Each row comes from the steps of one path. Every step used is in the known rows, and no mark comes twice. Write the path behind each row, first mark first.
Known rows:
Y/S/A/M/W/U: [  4.1 -30.7  36.5   7.7 -26.2 -18.1  14.1  -8.2  -2.2  -9.2  -3.1   4.4
  13.4  29.0 -51.1  31.6  14.8 -21.8 -24.5  -2.5  39.7 -12.2 -22.8  30.0
  -2.6]
W/U/R/Y/E: [ 28.0  22.2 -42.2   4.8  17.0   0.2 -42.2 -15.8 -17.0  46.8  -9.0   8.5
   7.0 -15.2  27.9  22.3  33.1   8.1  -9.6  18.7 -18.1  41.4  19.0   1.5
  10.8]
W/M/U: [  7.5  33.9 -22.5 -21.8  -5.0  11.8 -31.0  17.3 -29.0   8.7   7.0   2.3
  11.9   0.9  25.6 -35.2 -28.9  -8.4  12.8  -5.4 -38.0   4.3  28.7  14.3
   4.3]
A/M/W/S/Y/E: [ 16.1  -4.6  21.3 -45.2   8.4   7.1  49.3   1.8  -7.1 -19.9 -18.4 -12.9
  16.8   2.4 -18.6  -7.7  13.9   5.8   2.8 -20.4  11.8 -28.9  -6.8   1.8
  22.6]
Y/S/A: [-10.4 -22.6  24.8  30.7 -22.1 -22.6  -5.4  -8.8   7.3  -6.0  20.0  -4.8
  -6.2  10.5 -32.7  23.1   5.1 -18.5 -10.4   8.0  42.0  -4.3 -43.5  13.4
 -16.9]
S/W/M/U/R/Y: [  0.3 -11.3 -14.6  -5.8  -4.5  13.3   6.8   2.9   6.0  10.2 -19.0 -10.8
 -18.9  -0.3   6.6 -16.8  -5.4  -5.9 -10.3  16.9 -12.8  -3.6  23.4  30.9
 -16.4]
W/S/A/M/U: [-14.3 -35.0  28.6   3.7 -10.2 -23.4  18.4 -17.6  -2.5  -1.8   2.4   0.4
  34.4  16.6 -29.2   3.2 -17.6 -13.5  13.1 -41.3  31.0 -15.8  -2.2  -6.2
   7.9]
R/Y/S: [ -9.0  53.8 -23.6  44.1 -18.7  -5.6 -18.9 -10.5  11.6   7.0  11.3  16.8
  -1.3 -16.3   7.5  -6.3  14.6   4.1   1.2  21.5  14.4   0.3 -33.5 -24.6
 -22.3]
U/M: [ -5.1  24.1  13.0  -6.1  -2.6  12.9 -21.2  32.9   8.4  -2.0 -14.1   9.2
  -2.5 -27.5  34.8   7.8   2.5  27.8 -18.0   6.6 -21.0  12.4   4.4  -3.6
   6.4]
A/M/U/W/S/Y: [ -4.8  21.0  17.7 -30.2  -4.0  28.1  16.4  23.9   8.7  -2.4 -25.4   3.3
  25.8   0.2 -32.0 -39.3   6.3   7.2   5.1 -40.7 -11.1 -15.0   0.2 -15.9
   0.1]
W/S/A/M: [ -7.5 -41.0  30.1   2.1  -5.7 -27.5  26.2 -27.6   0.6   0.9   5.9  -0.2
  36.8  13.4 -24.4  14.5 -22.4 -16.2  12.8 -40.7  39.1 -23.2  -7.3  -7.3
  13.2]
A/M: [  8.6  29.2  28.2 -40.1  10.0  23.8  15.5  11.9  -6.8  -9.4  -5.5 -10.7
  14.8  -9.7  -2.7 -23.3 -10.9   2.2 -12.4 -30.8  -2.9 -29.2 -17.1  -9.7
  24.5]
U/R: [ -8.4   9.5 -16.4  -5.1   6.3  -6.5 -16.5  12.2  12.6  27.5  -2.4 -26.3
 -10.0 -28.1  26.0  -3.7  24.3  10.0 -13.7  32.5  -7.0  23.2 -22.2   3.2
   7.3]
U/M/W: [ -5.0  -1.2  20.3 -18.9  -1.3   8.1   7.0  35.7  11.3 -29.9 -28.2   2.7
 -11.2  -5.8  22.6   8.7  11.0  27.9 -14.7  23.1 -24.0   8.5  16.9  16.3
   9.9]
E/Y/S: [ -1.3  17.2 -25.2  22.9   8.0  -3.2 -23.0   4.6 -21.2  22.0  41.1   0.9
 -15.4  -9.3  14.6  16.3   8.6  -1.3   4.3   4.6   1.1   2.9 -11.7 -34.8
  -6.8]
U/M/W/S: [ -8.4 -18.5  21.4 -11.3  -9.7  -9.0  18.9  26.6   9.4 -17.4 -27.4   4.3
   3.2  -4.7  15.4  20.5  14.1  21.7 -11.7  14.3  -9.0   2.5  21.5  12.6
   9.7]
R/Y: [ -4.1  59.1 -28.8  25.6   8.5  10.1 -22.9 -13.4   9.9  -6.4  10.6  15.3
  -2.7 -17.5  30.6 -27.0 -10.1  14.2  21.3  11.0  -8.5   3.1 -16.4 -35.1
  -7.2]
E/Y/R: [ -0.5  25.8 -31.6  12.9  11.4  11.8 -26.2  11.4 -32.9   3.9  50.2  -5.1
 -30.5 -13.9  42.4   5.6  -4.1  17.8   8.4  -9.5 -11.2  12.9   1.5 -35.6
   1.4]
W/S: [ -7.6 -25.2   2.9  11.1   8.9 -25.2  10.1 -10.2  -7.0  17.0  23.7 -17.2
   9.4  -9.3   3.8   6.7  -7.8 -14.3  20.1 -22.6  23.0 -17.2  -8.5 -19.5
   1.3]
E/Y/S/W: [ -1.5  -9.2 -17.0  23.4   9.8   0.7  -5.7   1.6 -12.8  19.8  31.2  -7.0
 -30.1  -4.3   3.6  22.1  11.6  -5.0  -4.1   7.4   8.9  -5.0  -7.2 -22.3
 -15.9]
W/M/A: [ 16.9   2.6 -20.5 -26.4   2.6 -12.6   1.9  -0.4 -25.4   6.5  20.6   0.6
   5.0  -6.0  34.7 -11.3 -44.6 -18.5   4.0   2.4 -35.2  -2.0  40.0  22.9
  14.1]
S/W/M: [ 12.6 -37.8   4.9 -16.8  15.7  14.2  21.8  -6.1   0.3   1.0  -2.0 -20.9
 -24.6   1.2   7.0  -2.4 -26.8 -18.1  -4.5   0.2  -0.3 -26.4  17.0  31.3
  -7.9]
Y/S/A/M/U/W: [-15.1 -18.7  37.1  11.7 -32.9  -8.1  11.3   3.0  15.7  -9.5  -9.7   3.0
   6.7  17.6 -54.8   9.5  10.9 -15.7 -18.6  -6.2  31.0 -10.0 -30.2  13.0
 -15.4]
E/Y: [  3.8  23.5 -30.6   4.9  36.2  12.8 -28.1   1.2 -21.5   9.1  40.4  -0.4
 -17.2 -10.5  39.2  -4.2 -16.9  10.3  23.9  -5.8 -22.1   6.2   5.8 -46.0
   7.5]

Write each row's path:
[ 23.8  -5.9  -1.7  -5.8  10.2   0.1 -28.9  11.7 -23.8  19.6  -3.7  22.0
   6.7  -2.4  21.1  31.1   2.7   4.5 -22.2  -7.2 -32.9  27.1  50.8  18.1
  12.1]
W/U/M/A
[  0.7 -29.1  46.5 -25.5   4.5   2.8  29.0 -15.1  10.3 -50.4 -12.6   0.5
  12.9  33.3 -28.9  -5.0 -29.9  -3.2   3.9 -17.5  15.8 -17.3  -9.2  19.2
  22.3]
S/A/M/W
[ 20.3 -53.6  12.4  -2.1  33.2  17.0   7.1  -9.9  -4.4   5.7   1.2 -19.2
 -33.9  11.5  -9.7  16.3  -2.6 -16.9  -9.5 -10.2   5.6 -13.6  16.1  25.9
 -10.6]
S/W/U
[ -8.1  42.5  -5.6  38.2 -30.1  -6.1  -7.8 -21.0  16.5  -4.5  -1.3  29.3
  17.3  -0.7 -13.2  -0.7   4.8   3.3  -4.2   8.8  25.6  -2.9 -32.6 -15.8
 -13.4]
R/Y/S/A/M
[ -9.4  27.5 -15.7  44.6 -17.3  -1.6  -0.9 -13.7  19.3   3.5   1.9   8.5
 -15.3 -11.5  -5.0  -0.5  17.7   0.0  -6.4  24.6  22.4  -8.6 -28.7 -10.8
 -30.7]
R/Y/S/W
[  0.6  46.2 -41.5  -3.3 -32.8  -3.5 -34.2  14.9 -16.5  32.9  -9.2  10.8
  22.6  -7.3  21.0 -21.5   3.9  -4.2  -7.8  22.7 -29.2  20.8  20.4  18.9
  -4.4]
W/M/U/R/Y/S
[ -7.5 -36.0  21.3  23.1 -11.9  -8.5  18.1   5.8  10.9   6.1  10.0 -27.1
 -38.1  -3.4 -30.9  21.2  25.1 -22.3 -25.8  15.5  39.4 -22.8 -37.5  21.2
 -30.9]
Y/S/W
[-11.3 -14.8  41.0 -16.3  -1.6  14.5   7.9  -3.5  16.4 -36.1 -18.8   8.0
  14.4  26.9 -34.6 -22.9 -29.2   0.3   5.7 -30.8   2.0  -4.9  -3.7   4.9
   8.9]
S/A/M/U/W
[ 21.2  12.2 -18.6  12.0 -12.0  -7.3 -30.7 -18.4  -8.0  45.4 -18.3  23.2
  35.6   5.5  -6.6  31.5  29.8  -2.9 -27.3   6.8   2.8  28.8  12.6  14.9
   8.1]
W/U/R/Y/S/A/M
[  5.7 -14.0  36.1 -45.4   3.2   1.3  54.6   6.8  -5.1 -24.0 -19.0 -15.2
  19.7  13.3 -21.2  -9.9  -0.5  -4.7  -5.7 -23.0   8.7 -38.4   0.3   6.2
  28.3]
A/M/W/S
[ 10.0 -11.1  -6.8  11.7   1.1  -7.3  -6.7 -10.0 -22.5   7.3  19.2  16.7
   7.2  22.5 -13.5  33.0   5.9  -5.5  -3.5  -4.8   8.2   2.8   9.3 -10.7
   5.2]
E/Y/S/A/M/W/U
[  4.2 -25.3  -7.6 -25.8  14.1   5.6  24.6   0.3  21.4  -0.3 -14.1   1.3
  -6.4  -2.5  10.8 -12.9 -38.1 -12.0  17.9  -0.2 -38.8  -3.8  44.1   3.7
  -0.3]
U/W/M/A
[ -7.5 -67.4  23.8  -4.6   9.4 -29.0  43.6 -14.9   5.6 -41.0   1.0 -18.2
  -3.9  34.3 -20.4  10.0  -9.7 -12.6  25.1   5.0  21.3 -15.6   5.6  17.9
   8.0]
M/W/S/A
[  7.3 -14.0  -7.3 -24.7  17.2  18.1  11.7   0.0  23.8   5.7 -17.9   0.8
   2.4  -4.3  11.3 -14.9 -35.0  -8.4  23.7  -4.0 -30.0  -8.0  30.2  -4.5
  -0.5]
U/W/M
[ -9.7   6.2  11.8  -7.6  -5.4  -4.5  -1.9  32.5   6.0 -10.8  -7.4   9.2
 -14.8 -26.6  33.8  10.0  -3.3  23.2 -24.7  12.4 -33.9  20.0  24.5   7.8
   6.1]
U/M/A
[ 10.5  33.1 -26.0  17.5   1.8  20.9 -29.5  13.3  -4.2  -0.9  44.5  -0.1
  -9.9 -21.7  11.0 -11.8  15.3  23.6  21.5 -12.8  19.7  14.0 -41.4  -9.3
 -29.4]
S/Y/R
[-11.8 -50.1  16.9  19.5   1.4 -34.0  10.9 -29.7   1.4   0.8  20.7  -4.9
  21.3  11.9 -13.5  16.9 -24.2 -17.1  25.5 -27.0  37.7 -11.4  -8.6  -7.9
   3.5]
W/S/A
[ -7.4  15.5  16.6 -10.3  -9.0   7.6  -4.5 -12.0   8.0 -23.6 -24.3   9.9
  13.5   9.4 -15.3 -16.1  -6.0  13.6  -3.1  -8.5   2.7  14.6 -11.6   2.4
  13.9]
S/A/M/U/R/Y/E
[ 15.8 -17.7 -14.6 -12.1  15.3  -5.2   5.1  -3.1  -5.0  -9.2 -17.2  -4.5
  -4.7  21.1   4.1   9.5  23.4   1.7   0.2  33.4 -16.3  16.7  25.5  26.7
  11.6]
M/W/U/R/Y
[ -9.5  -2.8  39.4 -14.3  -3.8  11.6  -1.3  -3.4   3.6 -35.9  -7.8   5.8
  15.8  25.2 -28.2 -21.5 -29.1   0.1   3.3 -30.6   6.6  -4.5 -11.6   7.8
  13.3]
S/A/M/U
[-24.6  28.4 -15.9  -0.3  -3.1   7.8 -37.4  36.8  -1.7   8.4  -5.2 -21.7
 -20.0 -11.7   9.7 -38.7  27.3  12.0  -4.5  20.1 -29.9  32.2  -8.2   1.7
  -8.0]
M/U/R
[  7.0  63.2 -38.6  14.7  21.4  14.0 -21.5 -20.0  -0.6  -7.8   4.9   4.5
 -25.5 -36.0  43.4 -18.9   5.5  25.1  23.6  20.7 -11.5  16.2 -16.8 -39.1
  -1.8]
R/Y/E
[  3.3 -14.6 -26.0  15.7   1.3  -9.4   2.5  -0.5 -20.4  23.6  31.9   0.1
 -23.5  -1.5   8.9  24.3   0.2 -12.3  -7.9   9.9  -3.2  -2.5  16.2  -7.7
 -12.5]
E/Y/S/W/M/A
[ -5.1  41.6  25.3 -37.1  -0.7  30.1   0.5  31.1 -14.0 -15.0 -12.4  -8.4
   9.8  -1.4 -12.0 -46.2  -0.4   5.7 -10.9 -31.5 -19.0 -15.8  -7.9  -7.3
  15.6]
A/M/U
[ 21.6 -15.3 -18.7 -16.4  22.3  -4.5   5.5  -6.2  -9.6  -9.4 -19.9  -8.8
 -16.2  13.0  10.9  14.1  31.7   7.1   0.8  38.4 -18.5  22.0  25.0  24.6
  14.2]
M/W/U/R/Y/E
[ -4.4 -35.1  -6.1   7.8  19.3   3.0  20.1  -7.8  38.6  14.1  -5.6  -0.8
   9.8  -7.5 -16.9  -3.2  -3.5  -1.4  41.4 -19.6   7.8  -7.4   1.7 -29.7
 -21.3]
U/W/S/Y
[-28.0 -10.2   2.0   3.2   5.1   8.3  -5.2  24.6  13.5  -6.6 -10.5 -10.6
 -15.4   4.3 -16.1 -38.0   0.9  -1.9  27.3 -14.9 -24.1   6.5  14.5 -18.5
 -19.8]
M/U/W/S
[ -3.0   0.3 -15.4  29.4   2.4  -9.6 -22.5  -9.0 -14.7  11.1  37.6   9.3
  -7.7   5.5   2.5  24.0  -2.8  -3.3   7.2   1.8  11.6   8.1 -11.3 -28.4
  -6.0]
E/Y/S/A
[ -9.6  15.8 -38.3  20.8 -32.4 -24.1   0.7  -5.1  21.1  40.1 -17.8  -0.2
  -0.6 -25.2  15.0  10.7  35.7   3.2 -32.3  54.6   0.8  23.6  -4.8  17.9
 -12.2]
U/R/Y/S/W/M/A
[ 11.5 -15.9  20.6 -20.1   0.4  -0.2  17.3 -28.6   5.8 -28.1 -29.7  11.5
  18.3  24.6 -19.5  11.1  -4.8   7.4  -5.3  -1.2   9.6   7.5   4.3  20.6
  24.9]
S/A/M/W/U/R/Y/E
[ -2.1  29.7 -23.2  37.6 -24.3  -2.6  -1.6 -15.9  13.4  11.3  -0.9  15.9
  -3.7  -8.7   0.9   1.1   8.5  -4.2  -7.5  23.8  16.1  -8.6 -15.1  -2.8
 -27.3]
R/Y/S/W/M
